Every row comes from one small tree of marks. The marks that hang from a mark follow it in brackets, in alphabetical order. Every link used is in the known rows. Which tree was each row made from?
Known rows:
disuko(sako): [  0 -27  30 -12 -38  13 -10 -23 -14  -5   0 -12  -7 -19  21   0   3   6
  20  17  -9  20 -31]
pesu(bodas(zinidat(sako)) kivikof lorom(goda)): [  0  13 -11  -1   8 -30  46  -8 -10 -23 -15  -8  -8  13   2  13   5 -36
  -3   3 -34   2   0]
bodas(pesu(lorom)): [ -1 -22  -5  -7   0   0  -6   2 -16  -6   3 -12 -10 -27  28  -3  11  -3
  11  15 -26   5 -25]
goda(lorom(pesu(bodas kivikof(disuko))) sako(zinidat) tusapa): [ -1  27 -13  -8   8  -4  -7  12  36  29  13  21  11  19  -7 -14 -16  25
 -24 -24  12 -10   3]
kivikof(disuko pesu(bodas lorom)): [  5 -20 -36 -11  -5  -6  -9  22   9   6  30 -16  -2 -40  11  -8 -21   2
 -26  -6  -3  34  13]
rosus(disuko(sako(zinidat)) tedo): [ -6 -23  21  -2 -33  16 -15   3   7 -18  -5  24   0 -32  43  20   2  17
  24  16  -7  48  -9]
goda(lorom(pesu(bodas)) sako(zinidat) tusapa): [  3  12  16 -19   5  -1  -7  -1  22  20   3  19   6   3   3 -26 -35  17
 -24 -26  18 -10 -43]
goda(lorom(pesu) sako): [ -2 -22   6 -31 -11   8  -1  -4   2  12  -8  -5  -7  -7  13   9 -14  11
 -11 -11   0   1 -55]
bodas(pesu(kivikof lorom) zinidat): [-14   8 -13  -3   6  -2   5  -9 -30  -9   9  -3  -6  -9  21   1  41  -7
  30   8 -39 -20   0]
pesu(bodas kivikof(disuko(sako(zinidat))) lorom(goda(tusapa))): [ 13  37   2  20   7 -16 -11   2  28   4   3  31  13  27 -23 -14 -11   2
  -2  -2  17 -15  42]
pesu(bodas): [  2 -31  10 -10 -28  -8   9  -6 -10 -14  12 -24 -14 -35  33 -10  -9   6
   4  16 -30  34 -40]
lorom(pesu(bodas)): [ -1 -24  10 -16  -5 -12  -2  -4  -8 -10  -4 -18  -6 -19  26  -7   1   6
  -9   4 -36  32 -37]
lorom(goda(sako tusapa) pesu(bodas(zinidat) kivikof(disuko))): [-11  30  -2   7  23  12  12  -3  -2   7 -12  -5   9  38 -31   2  14  -1
 -17 -14  13 -16  25]
goda(sako tusapa): [ -1  -9  14 -10 -26  36  -5 -12 -15  10   8 -24 -14 -19  10 -17 -14  16
  -2   7  26   5 -47]
bodas(pesu(kivikof(disuko) lorom(goda(tusapa))) zinidat(sako)): [-12  21 -12  22  31   2  29   6 -15  -2 -19 -15   7  28 -26  12  21 -29
   2   4   0 -17  44]
rosus(disuko): [  0 -51   8  -7 -39   9   3  11 -19 -25  -1 -36  -8 -36  28  10   2  10
  15  25 -14  51 -23]
kivikof(disuko pesu(lorom)): [ -1 -30 -22  -5 -14   6 -12  17  -2   2  23 -16  -7 -41   7   5 -14   5
  -7   0  14  30   8]
kivikof(disuko(sako) pesu(lorom)): [  2 -15 -13 -12 -15  15 -27   5   6  14  17  -6   3 -25   0   2  -9   2
 -10  -7  18  19  21]
goda(lorom sako(zinidat) tusapa): [  1  -5  30  -8 -27  15   1  -8   8  14  15  15  -7 -13   6 -16 -37  19
   5  -7  40 -10 -51]
bodas(pesu(kivikof lorom(goda))): [ 11   2 -19  15  17  -9   4   1 -11 -12  -7   4  -8   7   5  14  28  -9
  20  19 -27 -30   5]
bodas(pesu(kivikof lorom(goda(tusapa))) zinidat(sako)): [ -5  28  -8  14  32   3  26  -8 -25  -6 -22  -9   2  28 -16   3  22 -30
   9   4  -8 -34  18]
kivikof(disuko(sako(zinidat)) pesu(bodas lorom(goda(tusapa)))): [ 15  17   6  18  14   0 -23   7  31  12  12  30  18   6 -32 -19 -34  -4
 -19 -17  49  -6  44]

Which tree is each row?
[  1 -22  27  -1  -1  12   4 -12  -4  -8 -29  -3 -12  12  -3  22   2  -5
  -5   4  12   0 -39]  lorom(goda(sako) pesu)
[ -1  21  35  29   7   3 -20 -10  17   2 -20  28  15  43 -30   6  15  10
  16   0  27 -16  37]  lorom(goda(tusapa) pesu(kivikof(disuko(sako(zinidat)))))
[  7  15 -33 -14 -12 -13 -11   5  14   9  15  -5   3  -3  13  -6   8   5
  -9   3 -31  16  23]  pesu(bodas kivikof(disuko(sako)) lorom)
[ -9   5  17  11  29   5  27  -8 -30 -11 -28 -14   2  12 -15   2   1 -38
   2   3   6 -15  -1]  bodas(pesu(lorom(goda(tusapa))) zinidat(sako))
[  5   7  17  23 -11 -19  -4  -5  23 -10  -5  36   0  20 -11  19   6  -5
  21   9  11  -6  30]  pesu(kivikof(disuko(sako(zinidat))) lorom(goda))
[-16   9 -21 -27   3  -7  15   5  10  17   6  -1   6  13   1  10   9   6
 -17 -24 -22  -1   3]  goda(lorom(pesu(bodas(zinidat) kivikof(disuko))) sako)
[ -3   1  29 -13  -5  11 -11  -6  11  16  -3  19   2   3   0 -13 -28  20
  -6 -20  34 -14 -48]  goda(lorom(pesu) sako(zinidat) tusapa)
[ 15 -17   0  -3  -2 -26  14   3  -4 -21  -4  -6 -11 -16   7   0 -20 -13
  -4  11 -16  11 -24]  pesu(bodas lorom(goda))
[  5 -12  31  10 -12  -6  10 -11  13 -14  -8  30 -18  -1   2  13 -22 -10
   6   5  31  -5 -37]  pesu(lorom(goda(sako(zinidat))))
[-17  -1 -16 -19   1 -25  17   9  -3   2   7  -6   9   3   6   9  13   6
   1 -14 -39  11  10]  goda(lorom(pesu(bodas(zinidat) kivikof(disuko))))
[  5  31  22  24  16  -8 -16  -5  27   5 -14  28  20  44 -27  -6   8   8
  -2  -6  11 -12  42]  lorom(goda(tusapa) pesu(bodas kivikof(disuko(sako(zinidat)))))
[ -9  -1 -13 -17  -5   4 -12   0   1  10  22  -3  12 -20  -3  -8  -6 -10
 -15 -20   3  19  33]  kivikof(disuko(sako) pesu(bodas(zinidat) lorom))
[ -4 -17   5  17   1  -8   5   4  -2 -15 -19  -7  -4  17  -9  32  24   5
  13  15 -12  11  15]  lorom(goda pesu(kivikof(disuko)))
[ 10  10  -3   7  23  26  -5   1  -6  10 -11  -3  -3  10 -14  -7  -6  -8
 -10   3  28 -37 -15]  bodas(pesu(lorom(goda(sako tusapa))))
[ 10  29 -17  20  24  14 -20   5   2  14  -8   3  14  31 -26  -1  22  -3
   5   8   8 -37  52]  bodas(pesu(kivikof(disuko(sako)) lorom(goda(tusapa))))
[ 13  32 -13   0  21  12  -2  -6   4   9 -13  -2   1  33 -16 -10   7   8
 -22  -6   3 -28  -9]  lorom(goda(sako tusapa) pesu(bodas kivikof))
[  5  12  -9   0  20   5   4   0 -21  -6  12  -5   7 -11 -23 -21 -22 -14
 -10 -17  25 -18  11]  kivikof(pesu(bodas(zinidat) lorom(goda(tusapa))))
[ 18   2  -3   1   7 -10   4   5 -11 -11  -1 -11  -3  -9  -7 -20 -29  -5
 -11   6   6  -2 -16]  pesu(bodas lorom(goda(tusapa)))
[ -3   4 -19  -8  -2   0 -10  15  -2  15   4 -15   8   5  -8  -3   1  27
   0  -7  -3  -1   7]  goda(lorom(pesu(kivikof(disuko))) tusapa)
[ -4  -6 -35   6   3  -4  -6  16  -2   4  13 -12  -5 -11  18   8  30   5
  11  15 -31   4  21]  bodas(pesu(kivikof(disuko) lorom))
[ -7   9  -3  15  19  -8  15  -9 -26 -19  -9   6  -5  12   0  16  38 -19
  32  11 -25 -36  11]  bodas(pesu(kivikof lorom(goda)) zinidat)
[-17 -30  -2  -3 -16   6  10   3  -9  -3  28 -20   0 -37   8  -1  -2  -2
  -1  -7  -3  35  14]  kivikof(disuko pesu(bodas(zinidat)))
[ -3   8   6   6 -24 -13 -15  -5  21   0  11  26  -1   0  10   3  10   8
  19   6  -3  10  17]  pesu(kivikof(disuko(sako(zinidat))) lorom)
